Each row was made from one walk, in order. Every step used is in the known rows, and no mark comes twice. Write each row's walk.
In the rows, zero is written as 128.
Known rows:
gogigif, gebut, laven: [ 86  97  97 164 123 148  83 161 117 136 127 104  99 160 122 120 141 120
 144 137 129 120 109 141]
laven, gebut: [112  96 131 138 135 133 105 135 128 131 113 139 112 151 129 126 132 124
 121 138 121 104 129 122]
zekefuf, dazu: [118 141 110 120 156 120 125 122 148 116 153 105 142 124 148 150 130 131
 119 134 151 120 127 136]
zekefuf, simale, gogigif: [136 160  95 131 128 110 127 151 142 143 152 141 103 175 142 122 155 140
 112 115 143 102 144 127]
dazu, busu, simale, gogigif, gebut, laven, bubar: [ 88  95  59 132 109 105  48 171 116 165 131 137  53 192  84  88 195 127
  91  87 120  91 108 110]
zekefuf, simale, gogigif, gebut, laven, dazu, busu: [101 105  70 138 115 108  55 154 121 150 162 143  78 182 119 136 175 130
 100 100 154  89 123 140]
dazu, zekefuf, simale, gogigif, gebut, laven, bubar: [ 76 122  60 164 114  91  46 161 120 150 156 109  69 197  92  63 191 137
  96  89 144  65 103 106]
busu, simale, gogigif, gebut: [142 115  99 166 128 145 133 181 154 149 133 132  80 181 120 134 167 113
 116 135 109 116 138 153]
gebut, laven, dazu, busu, simale: [137  89  87 114 124  89  61 154  77 143 167 146  77 101  70 135 152 126
 113  91 141 113 109 130]
zekefuf, simale, gogigif, gebut, laven: [ 91 128  66 166 122 130  82 183 130 152 153 119  74 209 139 115 168 132
 129 124 146  94 126 138]
vugotov, noge, bubar, laven: [137 116  82  86 147 143  67 130 123 167 109 123 165 146 153 133 150  94
 131  94 121 123 132 127]
busu, simale, gogigif, gebut, laven, bubar, noge: [131  98  49 170 130 145  47 194 119 168 137 134  79 200  99 114 164  97
  99 105 103  66 129 123]
zekefuf, dazu, busu, simale, gogigif: [131 134  79 105 150  90 135 141 143 138 168 134 103 145 134 147 174 135
  87 107 150 115 127 130]
gebut, laven, dazu, zekefuf, simale: [126 117  89 147 127  77  56 144  79 130 190 119  92 106  77 109 148 132
 117  94 165  88 103 124]
laven, dazu, zekefuf, simale, gogigif, gebut: [139 119 104 172 122 112 102 142 152 132 166 131 102 160 105 131 172 119
  94 114 140  86 128 150]
vugotov, noge: [155 120 107 137 135 135 136 132 120 152 129 101 157 114 154 149 148 126
 144 113 112 114 133 129]
dazu, busu, simale, gogigif, gebut, laven, bubar, noge, vugotov: [129  87  72 142 144 129  47 167 101 191 126 182  88 217 114 107 189  76
  75  81  94 104 119  90]
gogigif, simale, zekefuf: [143 126 134 191 120 115 156 137 109 105 155 167 102 138 108 116 153 110
 116 128 119 132 113 150]
gebut, laven: [102 117 100 133 131 129  88 141  96 138 146 110 106 130 121 108 131 133
 143 118 143 114 114 128]
dazu, zekefuf, simale, gogigif, gebut, laven: [ 83 117  71 180 120 105  88 169 114 143 166 104  77 187 113  94 181 132
 119 112 152  89 105 131]
busu, simale, zekefuf: [179 127 120 162 137 117 143 143  97 125 160 163  69  97  88 119 153 105
 107 131 113 124 113 144]
simale, gogigif, gebut, laven: [ 89 112  90 162 131 162  90 151 136 155 139 106  92 183 145 109 159 122
 132 127 131  98 125 151]
vugotov, noge, bubar, laven, dazu: [165 110  88  83 152 153  41 119 129 167 124 132 167 119 141 150 143  86
 121  85 124 106 141 145]
bubar, laven, dazu, zekefuf, simale: [134 107 105 110 130  83  44 132  96 115 174 154 108 131  65 125 137 102
  98 116 154  90 116 136]

Which walk is each row?
[107 125 105  76 139 138  58 125 132 141 106 150 134 160 129 112 132  96
 118 111 139 135 128 125]
noge, bubar, laven
[134 140 114 182 147 108 154 135 129  92 179 143 114 134 131 138 154 113
 106 134 143 124 111 159]
gogigif, simale, zekefuf, dazu
[119 133 109 146 118  70 125 145 107 118 156 128 113 133  97 112 151 138
 114 111 150 119 111 107]
dazu, zekefuf, simale
[118 110  79 132 130 129  41 142  92 148 131 130 126 146 107 106 125 112
 107  99 122  78 121 100]
gebut, laven, bubar, noge
[168 121 142 137 163 151 124 126 114 152 125 173 161 153 157 149 120  76
 111 119 103 140 140 109]
bubar, noge, vugotov
[117 115  75 176 149 118  44 159 105 176 149 154 103 223 120  83 186  85
  79  79 117  78 115  86]
dazu, zekefuf, simale, gogigif, gebut, laven, bubar, noge, vugotov
[113  97 101 176 133 143  68 122 124 145 170 106  99 134 107 105 165 115
 112 108 139  75 112 160]
simale, gogigif, gebut, laven, dazu, zekefuf
[123 118  89 103 143  73 126 150 122 121 158 132 108 123 111 159 156 133
  99 115 148 137 112 121]
zekefuf, dazu, busu, simale
[ 97  76 121 106 142 140  51 134 112 129 116 157 107 177 112 126 126  98
 116 150 123  92 126 131]
bubar, laven, gebut
[143 106  79 114 132 105  69 145  96 160 178 148  70 121  93 124 170 128
 100  81 141  90 125 142]
gebut, laven, dazu, busu, simale, gogigif
[135 116 105 127 158 142  43 130  88 171 128 158 132 162 128  98 135  86
 103  86 107 102 122  83]
gebut, laven, bubar, noge, vugotov
[ 98 109  48 181 120 102  43 169 109 153 152 124  95 206  98  92 174 112
  85  94 133  54 112 101]
dazu, zekefuf, simale, gogigif, gebut, laven, bubar, noge
[106  96  86 176 119  97  53 164 100 126 174 114  84 138  78 122 157 122
 121 113 154  95 100 139]
gogigif, gebut, laven, dazu, zekefuf, simale
[111  82  46 147 116 115  46 178 106 168 129 152  80 203  91 116 177 102
  80  91 109  78 117 104]
dazu, busu, simale, gogigif, gebut, laven, bubar, noge
[160 112 118 141 125  84 144 128  82 124 154 179  71  99  81 121 168 111
  89 114 118 137 100 124]
dazu, busu, simale, zekefuf
[127 134  80 148 135  94  65 133 102 148 200 123  86 127 100  99 165 136
 104  85 165  64 119 136]
gebut, laven, dazu, zekefuf, simale, gogigif
[ 95  90  69 149 117 115  91 178 111 158 145 132  61 182 107 116 186 124
 113 111 128 114 111 133]
dazu, busu, simale, gogigif, gebut, laven
[171 142 100 156 165 108 142 139 117 112 184 140  81  93 109 142 154 108
  97 135 136 116 110 151]
busu, simale, zekefuf, dazu
[146  74  92 170 124 112  71 148  76 132 171 165  45 105  63 132 174  94
  97 114 123 114  90 154]
gogigif, gebut, laven, dazu, busu, simale, zekefuf
[ 95  73 101 137 113 124  56 132 107 135 139 130 103 136 102 143 149 117
 116 115 139 116 108 141]
gogigif, gebut, laven, dazu, busu
[121  66  84 143 115 108  56 173  94 140 150 140  69 134  72 145 161 112
 116 111 129 120 105 143]
gogigif, gebut, laven, dazu, busu, simale
